Each row was made from one small tree. The marks that hang from a mark follow it in brackets, in alphabetical order. Every link used is in the known rows. Write each row's tree.
In the rows, 128 means zero.
Known rows
Q(J T(E(R(X Y)))): [154 117 115 127 139 166 133 144 118 148 112 149 102 111  99 165 102 164
 141  76 107 113 100 122 158  91 131 140 140 118]
K(R(E L X Y) Z(A)): [138 104  94 108 157 148 105 117 104  93  93 154 118 125 126 159  78 186
 204 110 118  90 126 157 157 109 131 120 124  95]
L(R(K X Y)): [150 120 129 103 133 140  83 102 124 122  89 142 102 134 144 103 132 135
 170 151 122 100 111 102 154 128  98 111 148 151]
Y(R(E K L X)): [155 132  99 125 141 178  60 132 108 121 102 165 112 122 114  80  44 160
 186 160 113 106 106 118 167 117 122 112 137 151]
T(Q(J)): [122 138 120 152 136 102 155 112 128 123 131 136 125 126 149  89  95 120
 122  86 118 113 120 103 127 104 120 119 144 111]
R(K L X): [141 105 116 106 151 156 122  89 122  93 124 129 100 117 151 117 111 141
 151 151 112 107  99 121 156 149 129 123 143 164]
L(R): [136 130 137 125 114 120 114 141 128 119 109 132 127 133 138 106  97  93
 157 149 124 135 124 111 138 117 120 127 129 122]
L(R(E)): [141 142 126 129 109 127  86 162 120 133 101 143 122 133 106  79  76 108
 177 154 129 144 126 116 136 109 114 119 127 121]
U(V(R(E K X Y))): [155 166  83 108 123 149  62 127 117 168  74 156 120 130  83 117  72 152
 149 136 140 117 127 130 152 123 117 124 166 150]
V(R(E K(Z) Y)): [139 145 109 139 112 154  87 128 103 135  69 156 103 146  74  73  83 158
 154 155 147 107 130 110 153  84 131 117 136 126]
Q(J(A) T(E(R))): [134 113 131 157 138 138 168 173 114 143 106 157 120 112  86 169 110 125
 144  81  99 128  87 122 152  65 154 154 131 126]
Y(R(E K(Z) L X)): [152 117 105 138 143 185  89 122 102 113  99 157 106 119 118  81  14 181
 175 172 116  93 113 129 170 105 125 111 130 137]
L(R(E K X Y)): [154 131 118 106 128 147  54 123 115 137  81 152  97 134 112  79 109 153
 191 155 127 109 112 108 151 119  92 104 145 151]
K(R(L)): [132 124 115 118 127 138 127 118 126  87 111 131 131 126 131 130  96  86
 174 128 120 121 121 133 142 123 135 138 129  98]
X(R(E K(Z) Y)): [135 136 124 121 134 172  92 129 109  93  69 166  94 141  95  76  27 185
 163 145 127 100 141 139 154 119 116  97 131 135]
Q(J): [133 125 130 134 133 115 140 123 123 136 144 144 116 115 133 110 107 128
 121 103 117 136 114 112 138  99 140 123 134 113]
Z(K): [128 130 122 141 125 117 175 125 119 138 128 118 129 130 162 152 149 129
 116 137 135 121 120 138 131 125 130 139 130 148]
V(R(X Y) U): [151 113 104  86 122 147  65  94 138 128 100 157 123 144 100  90 148 148
 153 106 140 121 120  99 147 131 140 133 149 132]
V(R U): [136 128 117 119 107 129 100 117 138 119 107 145 137 144  96  70 101  97
 139 134 137 144 124 108 136 114 153 143 138 128]
Y(R(K)): [139 145 126 152 131 147  99 129 116 137 102 152 130 133 127  96  67 125
 144 163 118 104 121 119 149 100 116 120 134 148]
E(R(K(Z(A)) L X Y)): [142  99 111  96 154 165 123  84 100  57  84 140 117 124 131 179  44 189
 184 136 110  87 106 141 180 118 130 118 135 145]
V(R(K(Z) X Y) U): [147 103 115 109 129 154  98  69 126 113  85 149 106 143 106  69 104 163
 142 149 139  97 117 111 153 114 134 126 149 146]
Y(R(X)): [149 128 115 120 139 156  87 131 124 152 118 155 138 122 135 125 102 166
 145 131 116 111 126 132 149 124 120 124 131 128]
V(R(K L X Y) U): [152 105 100  87 129 165  68  72 130  84  92 154 102 145 112  71 111 126
 172 132 134 108  97  80 167 131 146 127 159 157]
T(E(R) Q): [124 162 104 145 109 138 135 151 119 128  80 122 141 144  95 115  90 147
 156 122 121 100 142 129 126 125 117 139 125 135]
Z(A K): [118 129 119 146 147  94 185 141 111 134 131 131 142 135 182 190 143 134
 124 126 120 119 121 153 135 115 139 143 125 159]

Which tree is each row?
[145 116 102 142 157 166  96 133  96 110 101 167 115 121 132 110   7 185
 181 165 106  93 113 141 172  98 132 113 127 147]
Y(R(E K(Z(A)) L X))
[140 112 120 112 125 174 122  85 103  48  77 130 112 130 108 142  30 152
 175 148 128  94 109 117 173 107 129 114 136 131]
E(R(K(Z) L Y))
[119 103 127 148 156 132 171 106 106  65 118 129 108 128 162 140  46 133
 144 161 113  99 112 131 156 108 147 124 127 150]
R(K(Z(A)) L)
[139 100 117 110 153 154 151  97 102  58  97 132 127 114 139 168  14 170
 173 159  98 103 106 162 173 121 139 129 127 149]
E(R(K(Z(A)) L X))
[139 139 108  98 134 182  61 132 114  67  76 173  90 142 100  77  34 147
 192 128 122 110 121 109 169 136 128  97 141 147]
X(R(E K L Y))
[137 147 113  97 127 165  58 154 122 108  83 174 112 142  89  94  69 170
 173 104 129 124 144 129 149 137 122 101 132 122]
X(R(E Y))
[136 122 108 104 127 148  98 107 125  82  99 140 122 135 124 142 126 105
 187 104 131 104 120 111 149 121 128 126 137  95]
K(R(L Y))
[147 106 135 116 135 146 113  92 117 111  86 135  96 132 150 106 101 158
 159 165 126  89 118 114 156 117 102 110 141 139]
L(R(K(Z) X Y))
[149 122  90  87 135 163  61 115 118 108  94 152 113 125 102 124 123 154
 209 104 127 106 117 130 152 131 118 119 138 100]
K(R(E L X Y))
[153 114 107  79 136 176  86  83 112  70  84 138 113 123 112 153  78 163
 189 131 117 100  98 118 175 136 119 116 146 150]
E(R(K L X Y))
[141 105 114 138 163 160 125 111 105  95 110 155 120 122 164 136  30 168
 161 159 102  85 112 135 174 108 137 121 129 148]
Y(R(K(Z(A)) L X))
[137 124 114 111 136 186  88 122 107  55  72 165  85 139 104  77   4 170
 181 142 126  99 128 119 171 126 132  96 134 133]
X(R(E K(Z) L Y))
[121 145 112 154 121 113 151 155 112 136  82 152 137 134  89 116 112 147
 162  87 106 105 114 109 139  87 139 139 130 132]
T(E(R) Q(J(A)))
[139  99  99 114 165 161  97 101  97  90  98 153  87 128 130 133  77 206
 182 134 121  82 109 128 165 118 127 103 136 152]
R(E K(Z(A)) L X Y)
[153 139 102 123 133 162  58 153 116 167 110 166 133 121 102  99  78 182
 166 135 120 119 127 138 147 116 116 117 127 126]
Y(R(E X))
[130  92 112 118 161 131 163 108 114  82 114 134 132 116 164 175  73 151
 172 129 102  99 126 174 153 120 144 140 118 100]
K(R(L X) Z(A))
[140 154  92 118 111 140 116 137 128 119 103 135 136 127 115 146  42  86
 133 128 137 140 127 113 155 127 155 143 155 125]
U(V(R(L)))
[135 102 107 129 165 150 128 116  99  93 114 142  99 117 138 121  46 187
 170 161 109 102 110 152 158 120 135 117 127 156]
R(E K(Z(A)) L X)
[137 106 138 133 150 117 148 115 113 112 102 134 116 125 170 122  68 141
 155 179 104 104 119 146 152 112 116 125 129 151]
L(R(K(Z(A)) X))
[152 153  88 120 124 155  87 119 111 159  72 149 114 128  86 118  45 173
 139 148 143 107 134 140 154 113 121 123 159 139]
U(V(R(E K(Z) X Y)))
[124 117 107 142 143 130 141 142 103  84 101 145 131 126 122 139  30 135
 190 138 116 113 131 166 146  92 143 133 112  90]
K(R(E L) Z(A))
